In the rows, 128 means zero.
Known rows, with every step that occurs:
zupivom/fiseri/vusep: [180, 122, 135, 124, 142, 121, 107, 155, 121, 146, 102, 91, 121, 160, 123, 88, 84, 136, 158, 134, 84, 105, 136, 89, 136, 124, 110, 140, 79, 109]
vugem/fiseri/sugel: [135, 154, 185, 142, 180, 124, 159, 156, 141, 109, 79, 121, 132, 119, 149, 103, 88, 149, 183, 122, 126, 101, 85, 128, 179, 127, 117, 130, 120, 145]
tego/lisas/sugel/fiseri: [138, 189, 148, 124, 123, 124, 131, 159, 85, 91, 147, 80, 145, 128, 119, 154, 132, 139, 117, 169, 151, 146, 84, 68, 198, 79, 107, 152, 126, 160]
vusep/fiseri/sugel/lisas: [138, 131, 166, 156, 182, 140, 161, 150, 110, 152, 190, 160, 154, 120, 128, 152, 111, 165, 155, 128, 149, 123, 110, 67, 177, 132, 122, 134, 134, 103]
vusep/fiseri/zupivom: [156, 116, 199, 177, 149, 103, 150, 101, 110, 144, 99, 141, 146, 140, 111, 112, 95, 156, 154, 138, 113, 99, 93, 127, 146, 129, 133, 116, 111, 125]
sugel/lisas/zupivom: [152, 100, 172, 180, 81, 110, 150, 87, 97, 116, 124, 120, 137, 137, 124, 159, 187, 133, 163, 166, 169, 130, 123, 87, 154, 165, 114, 140, 145, 131]
lisas/vugem: [166, 121, 154, 138, 99, 155, 139, 98, 113, 130, 66, 106, 127, 169, 134, 112, 147, 77, 133, 155, 114, 125, 100, 110, 163, 127, 111, 100, 113, 124]
doraka/lisas/tego/fiseri/zupivom: [135, 141, 135, 159, 118, 111, 91, 89, 81, 113, 146, 124, 175, 146, 138, 100, 146, 141, 95, 135, 123, 179, 148, 124, 116, 173, 152, 167, 115, 134]
vusep/fiseri/sugel/lisas/vugem: [152, 121, 180, 163, 162, 170, 154, 141, 102, 147, 196, 151, 172, 141, 140, 136, 114, 145, 147, 120, 136, 176, 87, 76, 173, 142, 114, 104, 106, 92]
zupivom/fiseri/sugel: [172, 133, 165, 119, 160, 138, 146, 133, 152, 131, 92, 117, 149, 153, 136, 98, 87, 138, 172, 147, 109, 122, 111, 99, 158, 109, 114, 130, 89, 105]
sugel/lisas/vusep: [153, 119, 131, 141, 95, 144, 127, 121, 89, 140, 168, 122, 137, 132, 123, 154, 182, 92, 142, 150, 151, 135, 160, 71, 169, 174, 138, 139, 122, 112]
tego/fiseri: [146, 168, 128, 138, 152, 127, 135, 134, 114, 123, 111, 90, 122, 138, 113, 99, 114, 120, 119, 165, 121, 87, 104, 104, 181, 92, 143, 140, 139, 138]
tego/lisas/sugel: [119, 162, 142, 122, 54, 142, 135, 147, 88, 96, 91, 71, 148, 144, 104, 161, 141, 100, 118, 189, 112, 135, 98, 102, 179, 96, 100, 128, 130, 164]
zupivom/fiseri/sugel/lisas: [160, 123, 157, 122, 163, 148, 141, 138, 126, 142, 159, 130, 147, 144, 134, 141, 122, 163, 168, 135, 148, 132, 128, 68, 158, 136, 107, 141, 95, 93]
doraka/fiseri: [166, 117, 154, 145, 178, 110, 114, 124, 106, 116, 122, 121, 99, 138, 145, 115, 112, 116, 159, 175, 123, 115, 102, 89, 189, 116, 109, 153, 139, 132]
sugel/lisas/tego: [147, 137, 126, 150, 120, 105, 119, 81, 103, 137, 129, 140, 144, 157, 113, 170, 203, 114, 148, 125, 171, 133, 172, 58, 156, 186, 127, 145, 148, 124]
vusep/fiseri/sugel/lisas/tego: [144, 145, 154, 170, 174, 108, 133, 123, 118, 146, 182, 170, 191, 141, 125, 150, 133, 161, 161, 100, 154, 173, 140, 52, 162, 167, 140, 137, 136, 105]
lisas/sugel/fiseri: [162, 172, 158, 145, 157, 105, 134, 139, 132, 109, 130, 99, 146, 120, 140, 146, 128, 140, 133, 148, 145, 105, 77, 69, 199, 69, 100, 138, 131, 161]
lisas/vugem/fiseri/sugel: [147, 146, 194, 144, 159, 153, 149, 148, 129, 104, 90, 113, 148, 134, 160, 89, 97, 130, 173, 111, 119, 153, 61, 128, 171, 138, 105, 98, 95, 131]
fiseri/sugel/lisas/tego: [132, 136, 137, 146, 126, 129, 144, 106, 131, 132, 139, 159, 193, 149, 130, 147, 173, 123, 164, 112, 159, 145, 166, 60, 149, 174, 124, 155, 138, 116]
doraka/lisas: [144, 108, 124, 122, 114, 150, 118, 99, 85, 133, 122, 121, 92, 143, 152, 151, 155, 86, 117, 187, 127, 112, 150, 115, 161, 143, 118, 158, 131, 129]
fiseri/zupivom: [141, 107, 184, 151, 104, 124, 159, 89, 123, 129, 48, 128, 146, 148, 118, 114, 136, 122, 160, 149, 117, 73, 118, 132, 137, 138, 120, 132, 117, 137]
tego/lisas/vugem: [144, 137, 142, 121, 68, 171, 136, 115, 64, 115, 83, 86, 131, 175, 115, 128, 150, 76, 125, 181, 120, 165, 108, 108, 167, 136, 118, 116, 106, 119]
sugel/fiseri: [171, 152, 149, 137, 193, 110, 146, 111, 122, 128, 119, 122, 113, 135, 138, 124, 130, 130, 148, 144, 165, 81, 114, 74, 195, 97, 131, 154, 129, 132]
lisas/zupivom/fiseri/sugel: [182, 122, 200, 161, 110, 111, 146, 115, 150, 110, 83, 112, 177, 150, 150, 87, 96, 154, 184, 165, 111, 172, 97, 106, 143, 124, 117, 123, 92, 112]
tego/lisas: [130, 141, 130, 116, 87, 143, 143, 123, 77, 117, 76, 97, 112, 158, 101, 142, 148, 95, 136, 191, 129, 114, 135, 105, 171, 119, 126, 143, 130, 133]
vusep/fiseri: [167, 138, 156, 161, 167, 110, 139, 117, 110, 146, 111, 125, 109, 141, 113, 128, 98, 132, 143, 155, 119, 101, 101, 97, 179, 111, 137, 114, 135, 124]

Rows:
[189, 109, 172, 166, 98, 96, 108, 138, 117, 120, 92, 85, 151, 159, 137, 73, 95, 154, 173, 149, 83, 156, 120, 96, 119, 139, 113, 131, 82, 115] => lisas/zupivom/fiseri/vusep
[167, 119, 128, 152, 126, 133, 89, 133, 62, 143, 202, 126, 121, 128, 152, 134, 115, 97, 105, 164, 105, 197, 141, 107, 166, 168, 157, 134, 111, 107] => doraka/lisas/vusep/fiseri
[134, 144, 170, 144, 156, 141, 135, 174, 106, 115, 179, 129, 161, 99, 150, 129, 129, 143, 175, 106, 154, 168, 116, 89, 177, 184, 135, 135, 105, 120] => vugem/fiseri/sugel/lisas/vusep
[140, 135, 177, 158, 83, 126, 122, 140, 53, 128, 142, 119, 177, 139, 102, 112, 105, 131, 129, 152, 105, 198, 117, 123, 147, 171, 165, 121, 89, 110] => tego/lisas/vusep/fiseri/zupivom
[123, 157, 136, 130, 170, 163, 155, 165, 120, 128, 187, 123, 166, 118, 132, 118, 128, 155, 133, 140, 148, 109, 111, 73, 181, 113, 130, 163, 132, 117] => tego/fiseri/sugel/lisas
[125, 166, 188, 141, 105, 119, 142, 143, 86, 89, 129, 96, 180, 125, 123, 137, 126, 165, 127, 152, 141, 148, 75, 95, 166, 100, 102, 150, 106, 160] => tego/lisas/sugel/fiseri/zupivom
[147, 171, 99, 149, 142, 105, 97, 156, 119, 126, 127, 94, 175, 155, 115, 67, 105, 125, 127, 109, 90, 129, 150, 82, 140, 133, 153, 159, 125, 132] => lisas/tego/fiseri/vusep
[164, 138, 131, 134, 185, 117, 126, 159, 118, 134, 141, 111, 128, 135, 141, 89, 106, 140, 157, 121, 124, 76, 132, 65, 171, 108, 123, 171, 114, 129] => sugel/fiseri/vusep
[153, 133, 178, 149, 152, 141, 130, 121, 76, 121, 141, 105, 101, 134, 135, 153, 156, 140, 151, 113, 171, 153, 82, 103, 173, 177, 95, 101, 112, 127] => sugel/lisas/vugem/fiseri
[150, 143, 171, 153, 180, 131, 161, 144, 139, 141, 123, 151, 154, 132, 137, 107, 73, 145, 160, 140, 105, 111, 94, 97, 178, 97, 131, 122, 126, 116] => vusep/fiseri/sugel
[127, 120, 153, 128, 135, 162, 166, 133, 127, 135, 145, 150, 153, 130, 136, 150, 153, 126, 166, 145, 153, 95, 134, 72, 170, 136, 110, 153, 131, 114] => fiseri/sugel/lisas
[138, 107, 159, 138, 194, 142, 131, 157, 108, 120, 201, 153, 143, 117, 163, 134, 119, 150, 178, 153, 151, 139, 110, 64, 189, 132, 96, 177, 137, 109] => doraka/fiseri/sugel/lisas
[153, 152, 135, 144, 103, 130, 118, 154, 54, 128, 155, 104, 142, 139, 103, 129, 107, 107, 123, 168, 112, 198, 127, 92, 179, 146, 167, 119, 109, 111] => tego/lisas/vusep/fiseri
[159, 106, 138, 139, 169, 118, 94, 174, 105, 123, 148, 111, 117, 137, 150, 79, 81, 126, 162, 150, 84, 108, 119, 86, 166, 123, 108, 170, 122, 126] => doraka/fiseri/vusep
[187, 107, 182, 171, 106, 96, 124, 92, 96, 122, 140, 104, 131, 151, 126, 152, 161, 165, 162, 163, 167, 168, 116, 74, 142, 163, 109, 123, 108, 110] => sugel/lisas/zupivom/fiseri
[137, 122, 145, 133, 105, 168, 143, 147, 117, 134, 176, 144, 181, 122, 141, 134, 156, 99, 160, 138, 139, 149, 147, 70, 168, 161, 135, 151, 113, 105] => fiseri/sugel/lisas/vusep
[187, 93, 167, 156, 94, 106, 98, 89, 85, 111, 132, 96, 117, 150, 159, 129, 134, 138, 132, 195, 127, 202, 128, 116, 130, 158, 109, 140, 96, 117] => doraka/lisas/zupivom/fiseri
[140, 186, 126, 149, 157, 118, 131, 136, 148, 111, 115, 121, 200, 146, 129, 72, 111, 126, 141, 121, 114, 150, 127, 86, 162, 113, 156, 150, 130, 129] => lisas/tego/fiseri/sugel
[150, 120, 141, 144, 129, 159, 112, 161, 92, 138, 212, 145, 165, 118, 175, 113, 90, 111, 125, 156, 92, 203, 136, 107, 163, 151, 151, 144, 97, 98] => doraka/lisas/vusep/fiseri/sugel
[151, 121, 111, 139, 105, 114, 94, 74, 91, 127, 118, 132, 128, 159, 146, 150, 175, 83, 116, 156, 135, 166, 179, 96, 141, 180, 130, 157, 136, 130] => doraka/lisas/tego
[154, 164, 141, 139, 149, 115, 118, 186, 129, 114, 154, 88, 163, 117, 145, 109, 95, 147, 137, 120, 105, 100, 93, 64, 176, 78, 92, 157, 113, 157] => lisas/sugel/fiseri/vusep
[135, 106, 187, 174, 90, 134, 168, 115, 124, 111, 133, 139, 185, 126, 147, 141, 164, 143, 179, 156, 154, 142, 114, 85, 154, 148, 112, 148, 135, 122] => fiseri/sugel/lisas/zupivom
[176, 134, 174, 151, 68, 102, 122, 109, 76, 99, 86, 74, 133, 163, 112, 123, 129, 145, 150, 198, 129, 199, 114, 103, 145, 138, 124, 121, 97, 118] => tego/lisas/zupivom/fiseri
[151, 151, 139, 135, 150, 129, 107, 137, 95, 106, 191, 100, 129, 112, 171, 164, 140, 131, 99, 163, 147, 149, 96, 80, 186, 95, 95, 161, 125, 156] => doraka/lisas/sugel/fiseri
[130, 150, 151, 172, 135, 95, 121, 97, 97, 123, 159, 131, 189, 146, 99, 121, 168, 170, 127, 105, 163, 151, 138, 80, 128, 178, 150, 155, 128, 127] => sugel/lisas/tego/fiseri/zupivom
[155, 183, 115, 154, 149, 94, 113, 107, 121, 121, 109, 103, 159, 154, 108, 96, 136, 118, 118, 137, 130, 141, 133, 85, 161, 125, 158, 138, 143, 140] => lisas/tego/fiseri
[161, 144, 158, 159, 144, 137, 141, 164, 130, 139, 152, 140, 186, 123, 143, 93, 75, 116, 155, 135, 91, 168, 112, 95, 179, 128, 159, 116, 102, 106] => lisas/vusep/fiseri/sugel
[130, 162, 127, 133, 135, 167, 134, 180, 113, 124, 221, 119, 196, 107, 139, 106, 129, 128, 130, 135, 133, 164, 125, 71, 179, 138, 160, 156, 114, 102] => tego/fiseri/sugel/lisas/vusep
[142, 164, 153, 170, 127, 85, 122, 90, 121, 114, 90, 118, 194, 155, 106, 82, 134, 144, 125, 117, 121, 139, 124, 108, 130, 145, 158, 140, 118, 137] => lisas/tego/fiseri/zupivom
[160, 137, 187, 143, 80, 129, 141, 134, 101, 93, 95, 94, 180, 156, 134, 106, 101, 155, 171, 184, 118, 212, 104, 105, 146, 129, 123, 132, 86, 111] => tego/lisas/zupivom/fiseri/sugel
